What can hang from each mark
J626: J434
J434: J197 J380
J380: J197
J197: J120 J235 J380 J434 J902 J968
J443: J120
J120: J443
J629: J443

Every row comes from one small tree of marks. The marks that hang from a mark follow it in brackets, in the order of their numbers. Every link used is in the known rows. Which tree was each row made from?
Known rows
J120[J443]: [ 15.9  -0.2 -15.0  42.2 -15.2 -44.7  -2.1 -30.9 -21.3 -24.9 -44.0  19.2
 -89.2 -34.6   3.0 -29.7  22.7 -17.9 -35.7   8.5  18.8 -18.6  -5.2]
J434[J380[J197[J120 J235 J902]]]: [-15.4   7.0  -6.8 -35.1   6.9   4.7  -5.8  28.7  21.6 -16.7  17.4   4.2
  21.8 -24.0  11.5  28.6  -6.9 -24.3  10.3  34.4  24.9   1.1  23.9]
J434[J197[J120 J902] J380]: [ -2.2 -46.4  34.0 -36.2  45.1 -14.3  19.2  34.4  -2.2   4.6  20.2  15.0
  48.6  -5.0   6.1  20.5  -2.9  -9.6  -0.6   4.2 -15.5 -52.3 -21.4]
J443[J120]: [ 11.8 -20.8 -39.3  32.8  -8.2 -10.8  13.8   3.8  13.4   7.3 -45.9  -5.8
 -35.3 -26.0  11.0 -26.3   3.8 -53.3  -4.9  -0.5 -38.0  12.5  22.4]
J380[J197[J120 J902 J968]]: [ 60.7 -11.9 -10.1   6.5  -4.2 -18.5 -20.2  31.5  56.3   0.2  19.8 -28.6
  48.4   9.9 -25.7 -23.6   3.4   3.3 -23.1 -32.8   0.5   2.5  28.0]
J434[J197[J235 J902 J968] J380]: [-47.3  33.1  22.5 -25.0 -21.1   8.4   0.6  27.1  -6.2  12.5  13.2  10.7
  21.4  19.7  -6.1  18.1 -25.7  -6.0  16.3   7.0  -5.6  14.9 -14.4]
J626[J434[J197[J902]]]: [  6.0 -22.7  13.6  18.8  63.5  -3.4  18.7  33.4 -33.4  22.7  -8.9  12.2
  21.8 -24.4  -2.0   2.3  25.3  42.0 -12.2  11.5  -3.8 -18.9 -20.2]
J626[J434]: [  1.2 -18.7 -18.9  28.2  24.8   7.3   7.8 -21.7 -24.4  12.8 -47.7   8.0
 -38.8 -28.4   4.5 -18.2  26.5  22.7 -17.3   6.2 -12.5 -10.3  15.7]
J197[J380 J434]: [ -6.5   4.1  22.6   7.5  -5.0   3.6  20.0 -59.0 -25.5 -15.3  -8.7  -3.0
 -28.4   3.7  26.5 -27.5  25.0   2.6  -4.4   2.5  16.4 -14.0 -40.7]
J197[J120[J443] J235 J434 J902]: [ 24.5  47.0  -0.6  47.0 -24.9 -28.5  33.0  -7.0 -38.4 -42.3  -2.8  42.6
 -15.1 -40.5  82.8  45.8 -36.9 -40.0  18.8  -7.7  16.0  34.3  31.9]
J434[J380[J197]]: [-12.3 -23.9  -8.3 -37.9   5.1 -10.5  -2.1   0.6  -1.8   3.6 -13.3 -14.6
 -29.9 -15.8 -39.6 -10.7  34.7   5.6 -27.0  38.0  36.1 -42.5 -13.7]
J197[J120 J902 J968]: [ 38.2   1.1   1.4  28.5 -24.4 -14.2 -13.9   5.5  59.0  -7.5   5.7  -0.8
  41.3   8.9  22.4 -29.5 -19.6 -29.6 -10.1 -52.6 -33.1  14.0  37.7]
J629[J443[J120]]: [ 28.3 -13.3 -34.5  55.0  13.3 -32.7  23.2   6.3  28.6  -9.2 -49.7 -36.7
 -74.5 -35.7  55.8 -52.1  -0.7 -45.7 -28.7   5.1  -5.2  -1.7  12.8]
J434[J380]: [-37.3 -11.8   2.0 -21.7 -12.5  -7.9   2.3 -26.3  -6.3   0.0 -29.7  11.1
 -44.3 -21.5   5.1 -14.1  19.7 -23.1 -20.3  28.1   7.4 -36.1  -8.8]
J434[J380[J197[J902 J968]]]: [  4.6  13.4  14.3 -30.8 -13.6  -8.2  -8.9  13.0  33.1  -5.5  11.8 -14.2
  36.2  11.5 -28.5 -19.2   2.5   8.7 -32.7  20.5  44.7 -29.2 -10.0]
J197[J120 J235 J380 J434]: [-15.3   6.9   1.4   8.4 -19.5  28.7  10.7 -57.2 -18.5 -18.2   3.8   8.1
 -25.7   7.6  49.5  19.5 -11.5 -19.8  41.4 -14.8 -24.8  32.5   8.3]
J380[J197[J235 J902 J968]]: [ -5.7  60.4 -33.8  11.6 -39.4  -3.4 -26.3  43.4  37.7  -2.2  11.7 -24.1
   2.0  -8.9 -17.0 -17.9   3.3  -6.6  -0.9   5.0  29.6  59.2  24.8]
J380[J197[J968]]: [ 24.5  -7.2 -31.8   9.8 -23.0 -12.7 -24.2   9.0  25.4  17.4 -13.8 -38.1
 -25.3  16.2 -67.1 -44.4  26.9  20.0 -31.7 -19.1   9.8   3.7   6.4]
J380[J197[J902]]: [ 18.2  11.5 -19.6  -0.9  12.9 -23.8  -8.0  51.4  27.0  -9.2   7.6 -23.1
   5.8 -42.1  -9.2 -28.8  46.4  -8.3 -32.9  23.5  47.9  -2.5  -1.4]
J434[J380[J197[J235 J902 J968]]]: [-28.2  41.3  -4.6 -28.9 -34.7   7.6 -15.9  14.5  26.9  -8.8  10.8  -8.0
  14.5   1.7 -15.6   2.5  -9.8  -9.4  -4.1  25.1  43.0  17.3   9.4]
J380[J197]: [ 12.0 -16.9 -38.0   1.9   7.3 -19.4 -15.2  23.2   8.3   9.4 -15.5 -31.4
 -48.1 -24.4 -40.3 -35.0  54.8   3.4 -30.0  12.3  23.6  -8.4  -0.6]
J197[J120 J235 J380 J902 J968]: [ -7.5  31.9  11.1  12.7 -28.8  30.6 -40.6 -27.6  70.2 -28.9  32.2   6.1
  40.9  27.7  39.0 -20.5 -36.5 -31.6  34.3 -24.1 -26.7  50.8  21.0]
J434[J197[J120 J235 J968] J380]: [-28.4 -28.4   2.9 -29.4 -13.1  16.8 -10.0  -5.1 -15.5  37.6   1.4   4.9
  -5.5  41.3 -31.5  34.0 -33.5   1.8  31.4 -27.9 -57.3   2.8   9.0]
J380[J197[J120 J235 J434 J902]]: [ 23.3  28.5 -24.2   5.3  -3.0  -7.2  16.3  42.3 -10.1  -7.5  20.2  -2.8
  17.7 -29.9  27.8  34.8  -3.0 -13.5  16.4  -3.0  22.1  36.0  31.8]

Which tree is each row?
[ 28.3 -41.7  15.0 -24.3  57.2  14.1  11.4   1.6  -6.2  -0.8  -3.0   4.4
  56.2 -18.1  -6.6  26.1   6.7  40.1 -17.9  28.7  25.7 -50.9   8.3]  J626[J434[J380[J197[J120 J902]]]]
[ -6.5  62.0 -24.6   5.0 -17.7  -8.4  19.2  49.5 -22.9 -12.4   9.7  -7.2
  -4.0 -36.9  28.1  19.1  14.6 -13.4   4.4  22.6  55.0  42.2  13.4]  J380[J197[J235 J434 J902]]
[ 35.8 -48.2   4.0 -23.0  16.6 -23.5  -3.0 -23.2 -10.4 -17.5  -7.9   1.1
 -24.3  -4.8 -34.5   8.3   8.8  11.5 -28.4  22.8  29.4 -60.3  -6.1]  J434[J380[J197[J120[J443]]]]
[ -2.1 -53.4  20.4   6.2  71.9  27.3   5.4 -27.4 -35.9  18.7 -13.4   0.0
  -0.8  11.5 -31.5 -14.6  30.2  67.0  -4.3  16.5 -12.0 -38.9 -52.5]  J626[J434[J197[J380]]]
[-37.1  86.8  22.3  -1.3 -71.8   4.9  28.2 -14.7 -15.0  -8.7   2.8  24.2
  21.1   6.0  54.6  32.0 -48.6 -22.5  14.9  -3.0  24.4  38.2   9.1]  J197[J235 J434[J380] J902 J968]
[ -0.3 -34.0   8.1   9.4  25.2   3.4 -16.2 -26.3 -26.4 -15.6  10.1  16.9
 -44.5  13.1 -12.3  11.6  -4.2   6.6  26.9   6.6 -29.5  -4.1 -30.6]  J434[J197[J120[J443] J235 J380]]
[ -0.9  20.7   4.2  17.0 -47.7  32.3  -3.4 -73.4  -0.9  -6.7   7.7  -2.4
  -0.4  54.9  23.5   5.0 -39.4  -2.7  41.2 -49.7 -42.0  42.3  13.5]  J197[J120 J235 J380 J434 J968]
[ 31.4   7.5  48.2  -3.5 -32.1  -8.0  34.1 -25.8   2.3  -6.9  14.4  12.5
  72.5  26.5  45.8  15.5 -46.7  -8.7  -4.8 -44.4  -3.4 -21.8  13.3]  J197[J120 J434[J380] J902 J968]
[ -2.5  13.3  24.0  -2.3 -57.7  -7.3  34.9 -55.5 -34.5  13.1 -23.6   1.8
 -11.2  32.0  -1.1  -4.1 -13.3   7.8 -16.5 -29.9   8.3 -20.8  -6.1]  J197[J434[J380] J968]
[ 70.3   1.6   0.1  11.0 -11.5 -20.5  10.6  18.7  14.2   1.3  24.1 -23.0
  60.3  18.4  -6.9  -2.5  -9.7  19.1 -19.3 -47.1  13.8   1.4  15.8]  J380[J197[J120 J434 J902 J968]]
[-29.8  -6.4 -18.8   0.5  -3.8  31.4 -31.2 -41.5  27.2 -20.0   1.7   2.7
 -37.8  -3.4  31.7  -9.5   1.4 -35.3  35.4   5.5 -41.1  31.8  18.7]  J197[J120 J235 J380]
[ 10.3  16.3 -38.7  -1.6   6.8  -5.7 -16.9  54.8  31.9 -11.6  19.0  -7.2
   4.9 -40.7  12.5   8.8   9.1 -31.4  10.9  10.0  11.3  38.3  43.1]  J380[J197[J120 J235 J902]]
[-22.7  64.2 -25.8  35.4 -83.1   3.1  13.4 -29.0 -30.1  16.9 -25.1   0.4
 -54.2  11.2  17.3   4.5 -20.4 -11.6  13.9 -41.9 -15.3  65.4  27.9]  J197[J235 J434 J968]
[ 21.1 -74.5  28.2 -11.4  44.7  20.6  11.0 -27.1 -36.4  45.9 -13.9   7.3
  34.6  44.0 -48.1  24.3 -19.6  67.5  -1.1 -28.7 -44.9 -54.6  -6.9]  J626[J434[J197[J120 J968] J380]]
[ 36.7   7.8 -19.1  13.9 -30.3 -14.6  11.1  -7.2 -19.1  18.0  -5.6 -39.3
 -15.7  23.6 -45.5 -21.6  20.8  33.4 -29.7 -35.0  22.7   2.9  -3.3]  J380[J197[J434 J968]]
[  1.4   2.3  40.5   2.3  13.2   1.2 -17.3   2.2  27.2  -0.8  30.7 -12.8
  47.1  41.4 -17.7 -46.9   6.4  21.4  -9.7 -12.1  -4.1 -13.4 -57.3]  J434[J197[J380 J902 J968]]
[ 25.4 -64.3   4.1 -20.2  55.1  20.2   7.5 -19.2 -23.5  17.2 -19.9  -4.7
  12.0  -6.1 -34.6  23.4  13.3  52.4 -16.8  19.0   7.8 -57.1   7.1]  J626[J434[J380[J197[J120]]]]
[  9.9 -33.6  41.6 -26.4  13.9  -8.3   4.6  18.0  13.8  15.9  23.9   5.7
  71.0  36.3 -17.7   5.1 -24.0   8.1  -2.7 -27.3 -28.4 -40.0 -16.0]  J434[J197[J120 J902 J968] J380]
[  5.9 -71.0  12.0  -9.2  51.0   6.2 -13.3 -10.4   0.3  10.4  15.5 -11.5
  -1.1  22.3 -22.0 -23.4  25.6  18.1   6.5 -16.5 -47.0 -33.7 -37.8]  J434[J197[J120 J380]]
[-25.0 -11.2  36.1 -36.1  30.6 -17.9  17.5  35.5 -15.9   2.3   8.9  15.3
  25.0 -14.3  -0.8   6.1  15.5  -7.1 -14.7  27.9  17.9 -45.4 -46.0]  J434[J197[J902] J380]
[-63.1  27.5  13.4 -32.6   6.4   1.2  12.7  43.2 -23.8   4.2   7.3  24.3
   4.3 -21.4  17.6  31.5   0.0 -23.7  20.4  43.7   9.3   2.8 -24.8]  J434[J197[J235 J902] J380]
[-30.2  81.9 -19.1  27.9 -63.1   0.1 -22.0  15.0  36.8  -9.2  -5.7  10.5
 -11.5 -10.4  36.3 -21.3 -18.7 -44.4  11.3 -12.0  -4.4  74.5  37.2]  J197[J235 J902 J968]
[ 20.5 -81.9  22.2   5.2  78.8  27.1   2.1 -28.4 -26.7  19.0  -1.5  -1.7
  19.2  22.4 -26.2   0.9  15.2  66.8   8.8  -5.8 -40.7 -43.6 -34.2]  J626[J434[J197[J120 J380]]]
[-22.9  22.8   1.7   5.4   3.6  24.2 -25.1 -11.1  49.4 -42.4  24.2  16.2
  18.8 -16.7  68.1  -7.0  -8.7 -49.6  36.5  14.5 -14.7  40.9  13.6]  J197[J120 J235 J380 J902]
[ 15.9   0.0 -41.4   5.2  -9.0  -0.8  14.2  17.6 -29.7  12.9  -1.4 -16.6
 -31.1 -16.1  -4.5  33.5   6.8  -2.1  18.6 -12.3  -2.1  31.4  36.5]  J380[J197[J120 J235 J434]]
[-35.4  -6.4  16.6 -32.0  26.2   5.0  12.9  37.1  -8.3   5.8  22.1  24.9
  24.9 -13.2  23.2  47.1 -21.2 -27.0  32.6  13.9 -21.8  -4.3  -2.5]  J434[J197[J120 J235 J902] J380]
[ -6.0   4.3   9.8 -36.3  13.1 -14.6   4.5  25.2  17.1 -15.0  10.6  -5.1
  18.9 -25.8 -10.8 -10.1  30.9  -7.5 -28.3  47.4  56.8 -38.8 -16.1]  J434[J380[J197[J902]]]
[-33.1  37.7  18.9   3.4  -7.3  17.7 -23.2  13.5  22.5  -1.6  30.8  -4.6
  23.1  31.6  -4.0 -23.7  -7.5   5.0  23.8  -0.8 -13.0  37.3 -38.3]  J434[J197[J235 J380 J902 J968]]
[ 15.7  12.0 -28.5  49.8 -53.9  -8.2 -26.7 -41.0   5.2  -7.3 -23.3  17.0
 -62.0  12.2  -3.0   4.4 -42.3 -22.8  10.2 -40.6 -41.4  42.3  50.3]  J197[J120[J443] J235 J968]
[-43.6  38.9  -9.4  12.8 -53.2  32.8 -40.7 -57.1  33.2  -8.1  -6.8  -5.0
 -45.9  35.3  -3.7 -39.5  -9.2 -11.5  20.7  -5.4 -19.7  51.4   0.6]  J197[J235 J380 J968]
[-41.5   1.9  19.3 -16.0  43.7  21.9  20.7  21.6 -48.0  15.4  -5.1  31.3
  22.8 -21.3  11.5  50.0  -5.0  29.6  16.1  46.4  11.5  -9.3 -17.4]  J626[J434[J197[J235 J902] J380]]
[-11.5  -7.1  31.8  -5.6  44.0  -1.8  -2.7  17.8   9.1 -11.7  25.8  -3.0
  27.5  -0.2   4.4 -33.3  34.9   5.3  -4.2  22.5   9.0 -22.2 -64.0]  J434[J197[J380 J902]]
[ 11.6   2.9  -2.4  25.7  17.4 -27.8   0.9  41.1 -20.0 -13.4   9.6  29.4
 -14.8 -27.4  18.0  28.8 -11.2 -21.8  16.4  -0.5 -14.6  14.5   5.0]  J434[J197[J120[J443] J235 J902]]
[  4.5 -17.3 -17.3 -21.0  -0.5  -5.0  -9.0 -16.0 -17.7 -17.0  -7.5   8.3
 -46.7 -12.4 -22.7  36.1  -7.3  -5.0   0.9  34.5  24.9 -21.6  16.4]  J434[J380[J197[J120[J443] J235]]]
[-13.3  -4.0 -13.8 -12.1   3.1  34.2  -6.9 -24.0 -22.3  23.3 -26.0  -5.0
  -8.8  13.3 -44.4  21.0  -4.7  55.0  -4.7  21.0  17.3  -5.9  13.0]  J626[J434[J380[J197[J235 J968]]]]
[ 14.0 -40.3   1.2  26.6  28.6   5.4   5.0  -6.9 -38.8  44.6 -27.1  -6.9
  -3.5  26.7 -52.3  -8.2   9.8  69.4 -13.4 -29.6 -38.9 -16.1 -16.5]  J626[J434[J197[J968]]]
